Known rows, with every step that occurs:
dizus-lozu-zisin-nefu-perilu-pobu: [14 -6 1 -10 -3 -9 -2 0 12 -1 3 0 -6 -3 -4 -10 31 -14 -1 -12 -26 2 0 4 8 -3 13 -10 16 1 1 -10 -4 -8 -6 -8 -9 3 -28 -22 -9 -15 -4 13 12 2 2 -21 -4 3 -14 9 -4 -12 -6 1]
zisin-nefu: [4 -10 -5 -7 2 3 9 4 6 3 -3 8 -7 1 17 2 13 12 -10 5 21 2 -7 -11 -9 -4 11 -3 6 -9 9 7 6 5 1 4 1 4 -6 -5 3 1 -5 3 -2 8 13 6 -9 3 -6 5 -6 -11 8 7]
nefu-temuk: [-11 14 6 4 -1 7 13 0 -3 3 -1 3 1 -4 2 -2 -1 3 3 6 3 -6 18 -8 -8 4 -10 9 -1 1 -5 -8 12 7 0 2 -3 -6 24 3 5 -17 4 3 -5 1 -2 10 5 6 10 17 6 16 -2 8]
lozu-dizus-nefu: [-4 -14 -1 3 -1 13 0 -1 -9 2 -2 -5 -3 -4 0 5 -9 2 -2 10 18 0 -5 0 -5 1 -6 -9 -3 1 8 -1 6 5 4 -2 -1 -12 6 6 0 22 6 1 2 10 18 23 9 4 9 -13 25 8 11 -6]
dimas-lozu-zisin-nefu-dizus: [8 -11 -21 2 1 4 -2 6 3 3 3 8 -2 10 10 1 9 17 -9 -1 -1 12 -7 2 -8 -6 8 1 -1 -6 -2 18 5 7 5 2 19 22 -10 -4 7 -16 -14 2 -8 -21 -22 -20 -7 -5 -11 9 -17 -27 -6 3]
dizus-nefu-temuk-lozu-zisin: [6 2 -6 -2 9 -5 -1 -3 -3 -1 10 8 -9 7 -1 2 -30 4 -3 4 -20 -15 -17 -6 -9 -2 -16 5 4 11 -21 1 -4 0 8 1 5 7 20 -11 -3 -9 5 0 2 -18 10 -6 -2 -12 8 3 -16 -8 -2 2]
zisin-lozu: [7 12 -8 -8 5 5 7 -7 -5 -6 -10 -1 11 -4 -15 4 0 3 1 6 -2 10 4 -4 10 3 -10 -6 -18 2 8 -1 9 8 -2 10 -3 8 7 13 -5 -4 5 10 4 1 15 -3 -16 5 -5 -4 -1 13 4 -1]
dimas-lozu-dizus: [-6 7 10 15 -5 -6 -14 12 -10 -2 -3 -10 4 1 -11 -6 -11 -20 4 14 9 1 15 8 6 8 -2 10 -11 0 12 6 11 6 -2 4 6 -18 16 35 11 26 -5 -8 5 -2 9 -1 2 2 6 -28 -6 20 -4 -6]
temuk-nefu: [5 -27 6 -6 1 0 2 -6 11 -3 -4 -2 -2 11 12 0 0 0 2 -4 20 -3 2 -11 7 7 17 -5 -4 -5 7 8 -2 -2 -8 5 12 -4 1 3 6 21 -1 -4 -13 10 -33 8 -2 11 -5 1 18 -2 5 2]
zisin-nefu-temuk-lozu: [-12 3 3 0 10 -7 -2 8 -4 -3 5 5 1 0 3 7 -24 8 5 9 19 -9 -8 -6 -9 -5 5 1 1 7 -10 1 1 -13 0 0 -2 -1 7 5 4 -16 0 -16 -3 -5 25 7 5 -8 14 21 -28 -13 -1 4]
temuk-lozu: [-7 4 -2 -1 3 -12 -3 14 -2 -5 2 0 3 3 3 11 -33 -2 13 7 9 -2 -4 -1 10 -6 -3 -3 -12 8 -10 6 -9 -7 -3 0 -8 1 -1 14 -2 8 2 -15 -11 -3 12 0 2 -8 15 5 -12 -8 -9 -1]
pobu-perilu-nefu: [-7 3 9 -3 -5 -9 2 -10 5 7 -2 -5 4 -10 -1 -6 12 20 8 -18 6 5 -16 3 -2 -5 -1 -1 -3 -11 3 5 -10 16 -3 0 -15 13 -8 -3 -7 13 7 7 -17 15 -12 -2 1 1 -7 -2 31 16 -4 -1]
pobu-perilu: [-3 5 -4 -5 -3 -4 -1 -5 -2 9 -3 -8 -3 -13 13 -1 20 8 5 -12 -3 2 -1 -1 -7 -5 -9 -7 0 -11 -12 2 -3 17 -1 2 -19 7 -10 -4 -6 -4 3 -15 -10 9 -20 17 -1 6 -5 -19 11 -1 -1 2]
dizus-lozu-zisin-nefu: [18 -16 -9 -4 8 0 12 -6 7 1 1 12 -12 14 12 1 -3 8 -23 2 -3 -6 -17 -9 -10 -4 1 1 8 -5 10 -4 1 15 3 5 6 9 -2 -13 5 -3 -8 8 9 -4 18 -12 -13 -4 -14 -5 -12 -14 8 8]
dimas-lozu: [8 12 0 5 -5 -12 -9 12 -6 -6 -1 1 6 3 -2 -3 -18 -10 6 16 4 1 14 3 -4 5 -8 -8 -12 4 -3 11 4 5 -3 1 4 7 12 17 22 16 -2 -16 0 -17 -3 -5 -9 3 15 -18 1 -6 -20 -6]
zisin-nefu-temuk-lozu-dizus: [-21 1 13 12 5 -3 -8 9 -9 0 0 -7 0 0 -7 2 -12 -8 4 9 20 -5 -1 1 1 1 7 14 -1 1 9 -1 8 -9 0 4 2 -22 11 24 -1 5 -2 -9 4 6 27 7 11 -5 7 0 -26 14 9 0]
nefu-perilu-pobu-roba: [3 24 13 -10 -17 -8 -7 -1 12 0 0 -3 3 -16 -8 -6 42 -15 7 -15 4 -1 -15 5 -2 4 13 -5 13 -12 -11 8 -20 3 1 -10 -20 -2 -18 -24 -12 -11 -3 -7 3 12 -18 6 0 -1 0 -12 -9 0 -10 -4]
zisin-lozu-dizus-nefu: [0 -10 -4 -1 4 15 -2 -7 -13 -1 -4 -6 3 -6 -10 6 -4 5 -3 13 16 3 -10 0 -4 2 -7 -11 -8 3 10 -3 10 2 4 2 0 -8 7 9 -2 15 7 5 11 8 29 21 1 4 5 -15 16 10 13 -8]
dimas-lozu-zisin: [20 8 -7 1 0 -12 -7 2 -1 -2 5 7 -7 10 -3 -6 -21 -7 -6 7 -27 -7 -1 -2 -5 5 -18 5 -3 5 -12 8 0 13 6 3 11 13 20 0 9 9 -1 -1 5 -26 -8 -18 -13 -6 2 -23 -9 -3 -13 -1]
perilu-pobu-roba: [5 21 10 -13 -16 -13 0 0 12 1 1 -1 -2 -14 -11 -5 34 -20 6 -9 12 -6 -20 1 -8 2 7 -3 2 -14 -9 11 -17 25 0 -9 -22 -1 -9 -22 -12 -4 -5 -4 3 11 -14 7 -1 0 3 -19 0 7 -17 -1]
lozu-dizus-nefu-perilu: [-5 -1 4 8 -2 21 -11 -2 -5 0 -2 -7 10 -8 11 3 11 13 3 -2 -3 8 9 7 9 2 6 -7 16 2 0 -4 0 -39 4 -3 2 -10 -15 5 -2 5 9 -1 0 10 3 16 5 1 3 4 5 -3 20 -8]
perilu-gogano: [-17 21 -2 2 1 -13 6 2 -3 2 -8 5 -4 -4 -1 8 -16 -12 -9 -5 2 5 34 2 -7 0 -14 12 -9 -1 -1 1 -11 -1 -1 -1 2 6 8 1 1 13 7 -3 0 8 -17 27 9 5 1 -8 24 15 -7 1]
dimas-lozu-dizus-nefu-perilu-pobu: [5 -1 5 -5 -8 -8 -15 5 2 -3 3 -9 0 -12 -12 -11 27 -21 11 -5 -14 5 5 11 6 1 10 -18 10 5 -4 -3 -1 -17 -3 -11 -9 -5 -21 -10 -4 -2 2 4 12 1 1 -4 4 6 2 1 7 -7 -12 -9]
dizus-lozu-zisin: [17 -4 -7 0 3 -2 15 -8 2 0 2 7 -8 16 0 0 -23 -7 -12 0 -32 -9 -2 -3 6 0 -22 8 -6 5 3 -14 -6 26 -1 4 0 5 11 -5 1 8 -2 10 6 -9 0 -23 -9 -6 -8 -16 8 5 -2 5]
temuk-nefu-dizus: [-3 -25 -10 0 -2 8 1 2 8 1 -2 -2 5 11 13 4 7 12 3 -9 10 13 4 1 10 -1 17 -2 -11 -5 4 13 1 1 -5 3 17 11 -14 4 4 1 -9 -1 -25 -5 -56 -9 3 5 -10 17 13 -14 -4 2]

Rows:
[-14 12 14 5 -2 4 14 -6 1 3 0 3 6 -4 -7 -6 -1 14 7 -1 8 -4 3 -4 -8 3 -5 12 -3 -1 3 -4 6 8 -1 0 -3 0 21 2 3 -7 7 15 -10 6 0 -1 7 3 7 24 19 26 -3 6]
perilu-nefu-temuk
[9 4 -7 -4 6 -13 -2 4 2 -1 6 6 -10 9 1 3 -30 -3 -1 0 -22 -9 -12 -5 5 -3 -14 7 -2 8 -16 6 -9 5 5 3 3 9 10 -3 -7 5 2 2 -4 -16 3 -17 -6 -12 2 -5 -18 -4 -5 3]
temuk-lozu-zisin
[12 -11 -9 -8 10 -6 1 1 6 1 5 12 -13 9 13 3 -6 12 -15 4 5 -6 -22 -11 -11 -6 7 2 11 -3 -3 8 -2 1 6 4 9 11 -1 -13 -1 -5 -5 0 2 -7 19 -6 -11 -9 -8 1 -28 -21 7 6]
temuk-lozu-zisin-nefu
[3 -25 -5 5 0 7 14 -7 4 -3 -3 -1 8 19 3 8 -18 0 -1 -5 6 4 9 6 16 -3 4 -6 -19 0 19 -13 -5 14 -15 1 3 3 -13 9 13 7 -9 -5 -8 0 -25 -17 1 3 -8 2 21 -11 -4 1]
temuk-nefu-dizus-lozu
[-7 8 5 6 2 6 -2 -1 -10 -2 -10 -11 6 -3 -20 -1 5 -9 1 7 4 9 9 2 15 7 -4 11 -15 -1 20 -4 15 7 -2 11 1 -17 12 31 -7 14 1 9 9 9 24 1 -2 4 -8 -16 -9 33 13 -4]
zisin-lozu-dizus
[3 -4 6 -7 -7 -2 -10 4 5 0 1 -8 -2 -13 -10 -9 30 -17 10 -9 -15 5 5 8 10 0 10 -15 12 3 -2 -7 -1 -15 -3 -10 -12 -8 -22 -13 -13 -4 3 9 8 8 0 -3 6 8 -3 7 13 -3 -6 -6]
lozu-dizus-nefu-perilu-pobu
[-15 11 4 4 3 -6 -7 -7 2 -1 -7 2 3 -1 7 6 -2 -3 -8 -17 -1 7 37 6 0 5 6 11 8 -2 -1 2 -15 -39 -3 0 14 4 -6 -3 4 9 9 -10 -1 10 -37 28 10 5 -7 3 12 2 6 -3]
temuk-nefu-perilu-gogano
[14 -7 -12 2 2 1 13 -6 2 1 2 6 -5 18 0 1 -21 -2 -11 -4 -33 -2 0 2 9 -3 -18 8 -9 4 2 -11 -5 25 -1 3 5 12 3 -5 1 -1 -6 11 0 -15 -14 -31 -7 -7 -10 -9 5 -3 -5 4]
nefu-dizus-lozu-zisin
[-22 7 14 13 2 -3 -7 10 -10 0 0 -10 2 -1 -10 1 -18 -10 9 10 14 -5 6 3 8 3 1 17 -7 4 6 -3 8 -7 -2 3 0 -24 14 29 -3 9 0 -8 2 6 20 6 13 -5 10 -3 -20 21 6 -1]
nefu-temuk-lozu-dizus
[6 19 11 -12 -14 -7 -7 -3 14 1 1 -1 2 -16 -3 -6 48 -10 2 -13 11 -1 -21 3 -8 2 19 -4 18 -15 -9 11 -18 1 1 -10 -17 0 -22 -27 -10 -13 -5 -6 7 12 -12 7 -2 -2 -3 -11 -16 -5 -7 -2]
zisin-nefu-perilu-pobu-roba
[-13 0 6 7 2 16 8 -5 -11 3 1 -2 0 -8 -3 -1 -5 6 0 11 14 -9 3 -4 -17 4 -9 2 2 3 -1 -7 15 1 5 -2 1 -15 26 2 5 -8 7 1 5 4 14 23 12 5 13 9 13 16 9 2]
lozu-dizus-nefu-temuk
[-1 -9 -7 7 -3 6 17 0 -1 -1 -4 0 10 14 2 9 -18 -3 0 0 -3 8 13 9 16 -6 -8 -4 -21 3 17 -16 -3 22 -12 0 -5 5 -13 12 10 2 -9 -1 -7 -2 -12 -19 0 0 -4 2 21 -4 -8 1]
nefu-dizus-lozu
[-23 7 18 14 3 -5 -6 7 -9 -1 1 -10 4 -1 -15 0 -18 -8 10 6 15 -5 1 4 8 1 3 18 -8 3 9 -1 5 -6 -2 3 -1 -22 14 28 -3 14 1 -3 -1 8 23 0 15 -5 7 0 -14 26 5 -1]
perilu-nefu-temuk-lozu-dizus
[18 -19 -9 1 4 1 11 -10 5 -1 3 6 -6 22 2 1 -17 -1 -12 -7 -28 -5 -3 -1 9 0 -10 6 -7 3 5 -8 -6 20 -3 4 10 11 2 -7 4 2 -7 8 -1 -14 -25 -30 -7 -5 -13 -9 6 -7 -1 3]
temuk-nefu-dizus-lozu-zisin
[-10 3 6 5 5 19 8 -10 -14 0 -1 -2 5 -9 -11 0 -2 8 -1 12 12 -7 1 -4 -16 5 -10 1 -1 4 2 -9 19 -2 5 1 2 -12 26 4 3 -13 8 4 10 3 22 22 8 4 10 9 7 16 12 1]
zisin-lozu-dizus-nefu-temuk
[-15 12 4 2 6 -9 -1 9 -5 -3 5 1 4 -1 -2 7 -30 2 12 8 12 -9 0 -4 -1 -3 -4 4 -6 10 -14 0 -2 -10 -1 0 -7 -3 12 11 2 -10 4 -14 -7 -6 15 6 8 -7 20 19 -19 -5 -4 2]
nefu-temuk-lozu
[15 -12 -10 -8 6 1 7 -2 8 3 1 12 -15 7 16 -1 8 13 -19 2 -1 -4 -16 -13 -14 -3 5 4 13 -8 2 7 4 10 7 6 10 10 0 -15 -1 -4 -6 8 3 -4 11 -5 -13 -3 -13 -1 -15 -13 10 9]
lozu-zisin-nefu
[5 -11 -21 -2 1 9 5 5 5 5 2 8 -4 9 15 3 13 21 -10 -5 -2 13 -8 -1 -4 -8 7 2 0 -7 0 13 5 10 6 3 16 20 -13 -8 -1 -17 -13 8 -14 -14 -23 -19 -5 -4 -15 15 -12 -21 0 6]
lozu-zisin-nefu-dizus
[0 -5 4 -8 -5 -8 -14 6 4 -2 3 -9 0 -12 -10 -6 20 -18 13 -8 -13 4 1 9 11 -2 11 -16 11 6 -6 -6 -5 -19 -3 -11 -13 -8 -26 -11 -12 -4 3 4 7 6 6 -3 7 4 3 9 3 -8 -8 -7]
temuk-lozu-dizus-nefu-perilu-pobu
[5 -2 2 -9 -4 -1 -9 -1 3 -2 -1 -9 2 -14 -16 -9 32 -15 10 -8 -16 8 2 8 11 1 10 -15 9 5 0 -8 2 -16 -4 -8 -11 -4 -21 -11 -12 -8 4 12 13 7 8 -5 1 7 -5 4 6 -1 -3 -7]
zisin-lozu-dizus-nefu-perilu-pobu
[0 1 -2 1 -3 19 -7 -3 -1 0 -1 -1 11 -8 18 4 10 19 4 -3 -5 9 6 3 6 -1 4 -14 16 3 -7 -3 -3 -38 3 -5 -1 1 -17 -5 0 -2 10 -1 -4 6 -4 16 2 2 4 13 10 -12 13 -7]
dizus-nefu-perilu
[12 3 -2 3 2 6 -14 0 4 -2 2 7 3 1 19 -4 17 18 -8 -3 -16 6 2 1 0 1 13 1 26 -2 -4 6 0 -38 5 2 12 8 -15 -6 6 -12 -1 -3 4 -9 -1 -6 -11 -5 -9 9 -29 -21 13 -1]
dimas-lozu-zisin-nefu-perilu
[-7 2 0 2 1 15 11 -6 -8 2 2 3 0 -8 2 1 -6 13 2 11 11 -9 4 -7 -21 2 -12 -6 2 4 -9 -7 12 3 4 -3 -1 -4 22 -7 6 -14 9 1 1 2 9 24 7 5 15 17 19 5 3 3]
dizus-nefu-temuk
